Each row comes from the steps of one walk. Every step used is in the known rows, and no mark comes twice. Write the walk behind each row, first mark first.
Known rows:
poni basuf neked nitabo vuso: [ 3.20 -0.40  0.70  2.96  0.59 -0.14  0.15 -0.73 -2.20  1.01 -0.44  1.53
 -0.67 -0.47  0.05 -0.39  0.26 -0.66  1.08 -1.42 -3.05 -2.26 -0.20 -0.07]
poni sova: [ 1.10 -0.06 -0.41 -0.81  0.32 -0.15  0.14  0.33  4.49  0.05  0.53 -0.12
  0.69 -0.01  0.39 -1.82 -0.85  0.07  0.82  2.29 -1.04 -0.24  0.20 -2.74]
basuf tebe: [-5.53  0.08  0.34  0.25  2.73 -0.50  0.04 -0.02  2.93  0.98 -0.02 -2.28
 -0.05 -0.01  0.13 -0.37 -0.51  0.28 -2.59 -5.02  1.46  0.36 -0.20 -2.26]
feget basuf neked: [-1.16  0.70 -0.81  0.45  1.36 -0.44  0.96  0.66  0.41 -1.42 -0.51 -1.74
  0.46  0.08  0.25 -1.15 -1.55  0.18 -2.10 -2.20  0.36  1.69  0.34 -1.08]
vuso nitabo sova: [-1.48  0.14 -0.92 -2.41  0.31 -0.45 -0.31 -0.98  1.75  0.44 -0.99  0.22
  1.24 -0.55 -0.24 -2.47  1.61  0.61  3.65  2.51  0.68 -0.63  0.28 -1.18]
feget basuf sova nitabo vuso tebe: [ 2.78 -1.02  1.65 -2.70 -0.11  0.95 -0.02 -0.12 -3.63 -0.41  0.42  1.52
 -1.56 -1.20 -3.47 -0.87  1.13 -1.44  2.90  3.27  1.37  0.15  0.69  1.10]
basuf sova: [-1.90  0.74 -0.50 -1.10  1.40 -1.34  0.07  0.50  5.09 -0.55 -0.64 -0.67
  0.94 -1.13  0.82 -1.22 -0.08 -0.70  1.23 -0.07  2.48  0.86  0.91 -0.82]
vuso tebe: [-2.95 -0.13  1.18 -0.72  2.17 -0.05  0.46 -0.59  2.18  1.18 -0.58 -1.72
  0.08 -0.02 -0.61 -0.39 -0.65 -1.92 -2.10  0.63  0.64 -0.30 -0.02 -1.65]
sova nitabo vuso: [-1.20 -0.41  2.14 -2.14 -0.62  2.19 -0.23 -0.84  0.66  3.73  0.66  2.14
 -0.15 -0.03 -1.05 -2.11  0.77  2.13  2.90 -0.91 -1.31 -0.71 -0.18  0.66]
feget basuf tebe: [-4.62 -0.07 -0.59  0.17  2.11 -0.10  0.55  0.37 -2.25 -0.90  0.76 -2.55
 -0.84 -0.19 -0.39  0.26 -1.24  1.18 -3.08 -4.77  1.15  1.73 -0.10 -2.72]
neked basuf: [-2.04  0.36 -0.11 -0.27 -0.45  1.49  0.40 -0.21 -1.71  1.11  0.62 -0.65
  1.06 -0.95  0.97  2.63 -0.67 -0.30 -1.57 -0.34 -0.32 -0.44 -0.08 -1.29]
basuf nalon: [-6.81  0.33 -1.10  1.09  0.20 -2.30 -0.37  0.16  5.44 -0.31 -0.75 -1.62
  0.62  0.36  0.85 -1.24 -0.26  0.12  2.65 -3.57  0.15 -0.14  0.76 -2.72]
vuso nitabo neked basuf: [ 0.83 -0.29 -0.39 -0.19 -1.22  2.15 -0.19 -0.92 -2.36  2.84  0.10  0.21
 -0.01 -0.14  0.55  2.36  1.79  0.09 -0.49  1.07  0.19 -0.72 -0.62  0.05]
neked basuf feget: [-3.34  0.92  0.01 -0.26  1.82  1.86  0.64 -0.60 -0.42  1.83  1.19 -1.60
  3.03 -1.60  1.85  2.92  0.53  0.00 -2.65 -0.74  0.81 -2.22  0.12  0.58]
poni sova nitabo vuso: [ 3.78 -1.01  1.47 -2.23 -1.50  1.85 -0.50 -0.32  1.74  2.22  1.36  3.03
 -0.16  0.06 -1.67 -2.71  0.73  1.41  4.28  2.88 -2.56 -1.13 -0.02 -0.43]
basuf poni sova nitabo: [ 3.86 -0.47  1.85 -0.78  0.76 -1.58 -0.66  0.63  1.62 -0.81  0.27  0.76
  0.21  1.41 -0.98 -2.20 -0.65  1.29  3.00  2.06 -1.81  1.59  0.09  0.69]
feget basuf sova: [-1.00  0.55 -1.06 -1.22  0.95 -0.91  0.63  0.91 -0.05 -2.24  0.02 -0.89
  0.08 -1.47  0.26 -0.37 -0.84  0.10  0.41  0.42  2.36  1.95  1.03 -1.20]
feget basuf neked nitabo: [ 0.81  0.40 -0.01  2.10  0.09 -0.68  0.93  0.15 -3.03 -0.28 -1.13 -0.67
 -1.21  0.22 -0.28 -0.13 -0.99  0.91 -3.74 -2.01 -1.77  3.54  0.12 -1.47]
neked basuf poni: [-1.63  0.13  0.38  0.65  1.37 -0.53  0.27  0.26 -3.86 -1.41  0.07 -1.60
  1.09 -0.21  0.37  2.06 -1.98  0.12 -0.11 -2.24  0.16 -0.29  0.17 -0.67]
mubitu basuf: [-3.65  0.31  0.13 -0.38 -0.54  1.34  1.01 -0.31  0.33  0.30  0.45 -1.92
  0.07 -0.86  0.33  1.54 -0.78  0.92 -2.25 -0.53  0.40 -1.59 -0.13 -0.01]
sova nitabo vuso tebe: [-0.27 -1.01  3.11 -2.10  0.33  2.04 -0.18 -1.22 -0.33  3.57  0.21  1.47
 -0.93  0.17 -2.59 -1.51  1.01 -0.70  1.56  1.40 -0.87 -1.47 -0.20  0.64]
poni sova nitabo neked basuf tebe: [ 5.22 -1.17  0.59  0.38 -2.21  1.38 -0.84  0.28 -1.27  0.79  1.68  1.20
 -1.53  1.00 -0.97  2.72  1.83 -0.41 -1.61  0.79 -0.94 -0.58 -1.24  0.87]
nalon basuf sova: [-3.12  0.86 -2.57 -1.21  0.89  0.03 -0.70  0.80  2.25 -2.72  0.56 -0.94
  1.49 -0.93  1.56  0.31 -1.33 -2.02  0.40  0.87  3.08  0.06  0.66 -0.27]
sova nitabo neked: [-0.03 -0.02  1.30 -0.81 -1.01  1.03 -0.10 -0.45  2.61  3.28 -0.08  1.17
 -0.76  1.64  0.54 -0.91  1.18  2.05 -0.66 -0.19 -0.04  0.97 -0.84  2.10]

Which walk is each row?
[-2.10 -0.53  1.45  0.56 -0.34  1.21  0.48 -1.19 -2.23  2.80 -0.28  1.62
 -1.20 -0.60 -1.09 -1.36  0.00  2.22  0.55 -2.35 -2.37 -0.31  0.01 -2.32]	neked nitabo vuso
[-0.85  0.59 -2.77  1.06 -0.89 -0.89 -0.43  0.02 -1.73 -3.43 -1.10  0.37
  0.68  0.44  0.44 -0.64 -0.74 -1.82 -1.54  0.63 -0.55 -0.27 -0.26 -0.27]	nalon basuf neked nitabo sova
[-5.26  0.38 -1.22  0.23  2.43 -0.53 -0.47  0.57 -2.10 -3.36  0.51 -2.14
  1.56  0.79  1.14 -0.23 -3.36 -0.19 -0.26 -2.33  1.19 -0.09  0.01 -0.35]	nalon basuf poni
[-5.93  0.13 -2.00  0.96 -0.41 -1.87  0.15  0.57  0.35 -1.95 -0.13 -2.07
  0.06  0.14  0.25 -0.55 -1.02  0.92  2.04 -3.07  0.06  0.94  0.90 -3.22]	feget basuf nalon
[-0.51  0.29 -0.15 -0.09  1.14  2.48  0.03 -1.27 -1.35  3.40  0.65 -0.75
  1.96 -0.73  1.50  2.53  2.82  0.39 -1.59  0.88  1.46 -2.41 -0.42  1.86]	vuso nitabo neked basuf feget
[ 4.90 -0.86  1.28  0.07 -0.15 -1.43 -0.49  0.55  1.56 -0.74  0.19  1.32
 -0.89  2.43 -0.88 -2.17 -0.12  1.63  2.11  1.74 -1.04  0.56 -0.60  1.60]	basuf poni sova nitabo neked
[ 3.06 -0.29  0.93 -2.27 -2.17  2.09 -0.56 -0.15 -2.33  1.40  0.95  2.77
  0.26 -1.97 -1.27  1.60  1.80 -0.42  3.97  1.51  0.40 -1.16  0.49  1.99]	neked basuf sova nitabo vuso
[ 2.14  0.22  0.76 -1.25 -0.85 -0.48 -0.40  0.26  4.32  1.33 -0.52  1.54
 -0.77  0.57  0.27 -0.98  1.93  0.52  1.17  1.26  2.15  1.08 -0.05  2.98]	basuf sova nitabo neked
[ 3.91  0.17 -1.04  2.40 -0.16 -2.62  0.13 -0.37 -0.72 -1.93 -1.37  0.92
  0.16 -0.09  0.77 -0.37  0.60 -1.47  0.80  1.72 -1.95 -1.45 -0.23  0.47]	poni basuf neked nitabo sova
[ 1.19 -0.54 -0.14  0.56  0.36 -1.17  0.56  0.77 -0.55 -3.49  0.65 -1.77
 -0.08 -0.07 -1.12  0.18 -2.04  0.31  0.47  1.38 -0.72 -2.00  0.12 -0.60]	mubitu basuf poni sova
[ 1.51  0.21 -1.41  0.05 -1.20  0.26  0.17  0.48  0.41 -0.93 -0.02  0.26
  0.08 -0.94  0.84  2.64  0.77 -1.44 -0.73  0.77  2.68 -1.18  0.15  0.44]	nitabo neked basuf sova
[-2.99  0.06 -0.09  0.26  2.48 -1.56  0.85  0.67 -4.26 -2.88 -0.03 -2.19
  0.12  0.34 -0.19 -0.92 -2.95  2.04  0.04 -2.91  0.49  1.81  0.44 -1.40]	feget basuf poni
[-1.74  0.78 -1.01  2.11  0.06  0.18 -0.40  0.05 -0.97 -0.77 -0.60 -0.66
  0.20  0.64  1.24  0.51 -1.50 -1.32 -3.80 -1.62 -1.21  1.46 -0.26 -0.34]	nalon basuf neked nitabo
[ 0.74  0.35 -1.31 -1.40 -1.36  0.84 -1.22  0.60  1.42 -1.07  0.62  1.17
 -0.16  0.76  1.06  0.45  0.59 -0.81  0.41  2.12  2.79  0.50 -0.31  3.69]	nalon basuf sova nitabo neked
[ 3.05  0.03 -0.08 -1.32 -1.43 -0.16  0.13  0.63 -0.88 -0.55  0.20  1.19
 -1.47  0.32 -0.22 -0.26  1.17  1.29  0.49  1.80  2.10  2.51  0.13  2.67]	feget basuf sova nitabo neked
[ 2.96  0.51  0.80 -1.77 -1.89  0.79 -0.64  0.35 -0.16  0.89  0.45  1.35
  0.54 -1.32  0.31  2.69  1.51 -0.79  0.94  2.51  0.71  1.37  0.40  2.48]	neked basuf sova nitabo
[-0.63 -0.05 -0.70  0.50 -1.36  1.64  0.48 -0.28 -1.79  1.01  0.43 -0.12
  0.01  0.05  1.07  2.72  0.17  0.03 -2.35 -0.56  0.43 -1.42 -0.65 -0.32]	nitabo neked basuf
[-0.23  0.61  0.97  2.16  0.64 -1.17  0.41 -0.25  2.16  1.55 -1.86 -0.27
 -0.51  0.49  0.28 -0.89 -0.19  0.11 -3.09 -2.52 -1.67  2.17  0.05 -1.02]	basuf neked nitabo
[ 3.92 -0.90 -0.83  1.17 -4.77 -0.46 -1.29  0.47  1.12 -0.15  0.84  1.79
 -0.64  1.29 -0.24  1.85  2.05 -0.65  3.40  2.54 -2.13 -1.11 -0.23  0.26]	poni sova nitabo neked basuf nalon
[ 2.79  0.32  0.70  3.44  0.91 -1.46  0.14 -0.30 -0.30  0.59 -0.99 -0.13
 -0.36  0.12  1.48  0.70 -0.05 -1.11 -1.69 -0.62 -2.57  0.20 -0.26  0.43]	poni basuf neked nitabo
[ 5.74 -0.02  0.46 -0.05 -0.38 -0.88 -0.71  0.23  1.94  0.36  0.36  1.72
 -0.56  0.27  1.37  0.62  1.96 -0.62  2.32  3.15  1.28 -0.71 -0.35  4.49]	poni basuf sova nitabo neked
[ 0.74  0.23 -0.87  1.57 -2.21 -0.98  0.92 -0.45 -1.32 -2.24 -1.67 -0.19
 -0.84 -0.50 -0.96  0.58  0.71 -0.35 -2.29  0.45 -1.07 -1.55 -0.16  0.76]	mubitu basuf neked nitabo sova
[-3.40  0.97 -1.92  0.45  1.26  0.57 -0.41  0.66  2.46 -1.66 -0.09 -1.79
  1.87  0.55  1.74 -0.36 -2.07 -2.25 -2.14 -1.70  0.97 -0.23 -0.09 -0.03]	nalon basuf neked
[ 0.44 -0.86  2.11  1.71  1.22  0.11  0.42 -1.10 -1.19  1.58 -1.72  0.62
 -1.67 -0.05 -2.73 -1.44  0.44 -2.36 -1.69 -1.23 -1.63 -1.12 -0.05 -1.55]	basuf neked nitabo vuso tebe
[ 6.15 -1.03  0.55 -0.02 -0.73 -1.00 -0.02  0.93 -3.68 -2.54  0.85  0.96
 -1.46  2.15 -1.35 -1.56 -0.96  2.32  1.42  2.11 -1.24  1.82 -0.48  1.30]	feget basuf poni sova nitabo neked
